Known rows, with every step that occurs:
bibos/vogup: [ 10 -22  11  14 -13  10  -7   3 -13   6 -22  10  -5  28  13  -4 -28   6
   8  -4  16 -17  13]
bibos/zaso/mito: [ -6  16  18  10 -23 -33 -13  19  26  11 -24 -14  -9 -22   5  -1 -12  15
  -7 -21   2  19  20]
mito/zaso/dipap: [ 15  14 -10  12 -43  12   5  15  20   5 -20 -26  -6 -28  17  -8   5  19
   4 -25  -7 -21   2]
tabofuf/zaso/gufanad/vogup: [-19  -5 -31  19  15 -15 -14  -2   4  24   2   2 -15 -23 -35 -10  11  17
  15   4   6  -1  15]
tabofuf/zaso: [  6   0   0   5   3 -13 -14   7  -5  13  -8   1  -5 -21 -31  -8 -19   3
  -2 -12   4  10   5]
vabu/zaso/bibos: [-17  12  -6  21  20  25  -6  11  -7   0 -18   3   5 -31 -18   1  -7   1
  10   5  -1 -23   1]
gufanad/vogup/bibos/zaso/tabofuf: [ 10  10 -46  21  14  12 -27  16   8   4 -39 -15  -6  -7 -13 -17  26  14
  -7 -11   1   8  21]
bibos/vogup/gufanad/zaso: [  7 -15  34   4 -11   4  -7   3 -20  43 -29  -6 -17  32  10  -8  -3  -4
  10  17   9 -25  17]
bibos/zaso/tabofuf: [  2  15 -35   2  10   8 -29   0  12  16 -21 -16  -1 -17  -9   0  -8   5
  -6 -14   5  14  13]
lapag/tabofuf/zaso: [ 14  14  23   2  10  19 -19  -9  -4  19  -7  -1   9 -18 -39  -3  -2   1
  -9 -23   1  -1  10]
natur/zaso/bibos/vogup/gufanad/monumo: [ -3   5  18  16  21  28  -3   8 -25  23  28   7  -8  28 -33   9   2 -31
  12   2  -1 -37  44]
vogup/bibos/zaso/tabofuf: [ 21  16 -32   3  11   5 -31  21   3   5 -56 -21  -3  -3 -21 -14   7   7
 -21 -28   2  16   6]
vogup/bibos/zaso/gufanad: [  9   1 -28   1   2 -18 -26  21   6  13 -59 -20 -12  -3 -24 -21  11  19
 -25 -23   9  19  -3]
lapag/tabofuf/zaso/bibos/vogup/gufanad/monumo: [ -6  18  54  12  31  48 -12 -16 -21  25  19   8   3  33 -38  22  22 -35
  13  -4  -4  -9  40]
monumo/gufanad: [ 20 -14  25  -5 -21   2 -32   3  -3 -13  -4   6  -6 -16   0  -5 -26  -4
   6 -16  24  -8 -16]
monumo/gufanad/vogup/bibos: [ 27 -20  15  14 -17   8 -31  18  -6 -27 -22   6 -12  -5  -4 -21   8   5
   5 -12  20 -13  -8]
vabu/zaso: [  8   2 -16  14  -1  21  -9   9  -5  11 -29   8   5 -31  -8  -8 -20  10
  -4  12   7 -28  -6]
mito/zaso: [ 24  -4  12   2 -30  15  -2   6   7   7 -15 -16  -2 -22  25 -17  -4  18
   8 -15  -1 -21  -4]
monumo/gufanad/vogup: [  9 -21  12  14 -18  11 -28  -3   3 -16  14  12 -10 -19   9  -8  -7   3
  21   3  24 -16  -1]
vogup/gufanad/monumo: [ 38  -7  22  -1  -8  22 -21   3  -5  22   8  12   2  -1  10  -9   1 -26
  29  -1  -1 -11  13]
mito/zaso/gufanad/vogup: [ -1  -8 -18  17 -18  14  -2  -3  16  18  -4 -14 -11 -23  20 -18  26  33
  25   2   1 -34   5]
monumo/gufanad/vogup/bibos/zaso: [  8 -10  -5  15 -15  -6 -36  12   6 -22 -25  -8 -18 -12  -8 -16  11  10
 -23  -3  23  16   0]
zaso/gufanad/monumo: [ 16   3  -8   9   5  19 -16  -1   3   6 -14  14  -1 -12  -8  -9  -4 -13
  44  -7   4 -16  13]
tabofuf/zaso/bibos/vogup/gufanad: [-22  -8  27   7  18  -8 -11   6 -23  32  12  -4 -15  31 -28  13   3  -8
  -8  -4   4   5  18]
lapag/tabofuf: [ 30   3  29   0  -3  38 -20  -6  -1  11 -14   2  15  -9  -3  -9  -3   2
   9 -26   4 -19   6]

Rows:
[-15   4  31  15  24  14  -8  -1 -22  20  19  10 -10  30 -28  17   6 -34
  20   5  -2   3  35]
tabofuf/zaso/bibos/vogup/gufanad/monumo
[-15  -5  27  18 -11  26   9   2  -7  -3 -11 -14  -8  17  22   3   1  11
  15 -11   0 -27  14]
mito/zaso/bibos/vogup
[  1  -4 -28  20  15 -17 -17  19  -5  13 -32  -4 -16  -9 -47 -23  27  19
  -1 -10   3   1   8]
tabofuf/zaso/gufanad/vogup/bibos
[ 16 -16 -22  19   2   2 -18  22   0   5 -39   0 -10   1 -12 -28  26  21
  17 -13   6 -18   4]
zaso/gufanad/vogup/bibos
[  8  17  15  -3   2  15 -32  -2  -4  -1 -29 -10 -11 -24 -19  -2 -10 -15
  26  -5  15 -22  -3]
monumo/gufanad/zaso/tabofuf
[-23  13  38  17  30  30  -7 -11 -18   9  -3   0   2  21 -42  17   3  -6
  -1 -19   2  -5  28]
lapag/tabofuf/zaso/bibos/vogup
[  9  11  -4  16  23  16 -21   4  -4  19 -32  -6  -2  -5 -56 -18  43  18
  -6 -21   1  -9  12]
lapag/tabofuf/zaso/gufanad/vogup/bibos
[  9  20  -5   7  12  18 -15   3  -2  19 -41 -11  -4 -21 -14 -11  -2  -7
  36  -6  -3 -23  15]
gufanad/zaso/tabofuf
[ 13  15 -27  11  16  13 -10   6  -4  17   3   7  -3 -22 -48 -11  -8 -12
  19  -8   2 -36  24]
natur/zaso/gufanad/monumo
[-23  -6 -45  19   4  -8 -20  -5  20  22  -7  -9 -15 -20  -3 -10  14  23
   6   9  12   9  19]
bibos/zaso/gufanad/vogup
[-29  -1  52  16   3  10 -11  -3 -19 -16 -23  -4 -21  14 -11  10 -12 -18
  27   6  20 -21  11]
monumo/gufanad/zaso/bibos/vogup
[  3   0  44  13  -9  43   5  -2 -11  14  12  -7  -8  29  26   7  21 -18
  29   4  -7 -30  26]
mito/zaso/bibos/vogup/gufanad/monumo
[  9   0  37   1 -15   0 -23   0  -5  -6 -26  -4 -16 -25  -8 -10 -17 -11
  20   2  19 -15  -6]
monumo/gufanad/zaso
[  0  -8  37  14  11  33  -9   1 -19  12  11  13  -5  39   7  11   6 -33
  37   3   0 -17  32]
zaso/bibos/vogup/gufanad/monumo
[ 18  10   0   8 -15  28  -3  -4  10   7 -14  -6  -4 -21  11 -13  12   1
  37  -6  -4 -29   7]
mito/zaso/gufanad/monumo
[ 29 -17  -5  23  -6  10 -14  25  -4  -8 -34   4  -3  -2   1 -29  15  13
  14 -13   2 -13  10]
gufanad/vogup/bibos
[  0  21 -38  23 -12  18  -2  19   7  10 -34  -4   1 -36 -15   1 -10  11
  -8   2   2 -28   2]
vabu/zaso/dipap
[ -7 -19  33   5   5  12 -13   8 -19  24   5  -1  -8  40   9   8   2  -7
  10  -8   5 -13  15]
zaso/bibos/vogup/gufanad
[ 24  14  -9   0 -13  30 -11   3   8  12 -17 -21   3 -21  15  -9   5  14
  14 -22  -6 -28  -1]
mito/zaso/tabofuf
[ 11  -2  -4  -2 -22   7  -6   3  10  20 -21 -20  -8 -20  12 -16   8  26
  10 -16   1 -26 -10]
mito/zaso/gufanad
[  0  10 -47  34 -16  -6 -11  28  20  -4 -42 -20 -14 -13 -10 -15  27  19
 -17 -13   0  15  24]
gufanad/vogup/bibos/zaso/dipap
[  8  20 -37  11  17  36 -17   7  -5  16 -32   2   9 -30 -18  -1 -12   5
   2   5   3 -34  -3]
vabu/zaso/tabofuf
[ -4  12 -27  11   8   5 -20  -6  15  12 -18   0  -8 -18 -13  -4   0  -9
  17   2   6  13  21]
bibos/zaso/gufanad/monumo
[ -9  -7  13   7  15   7  -6  15 -25  35  22  -7 -12  29 -32   6  -1  -6
 -14  -8   4 -33  27]
natur/zaso/bibos/vogup/gufanad
[ 21  -1 -11   6  -7 -10 -23  24   2   0 -54 -15  -7  -5 -11 -22  -1  11
 -28 -21   6  23   2]
vogup/bibos/zaso
[  0   7  29  20 -29 -31 -28  29  20 -22 -31 -13 -22 -16  -4  -8  15  17
 -17 -17  17  14  10]
monumo/gufanad/vogup/bibos/zaso/mito
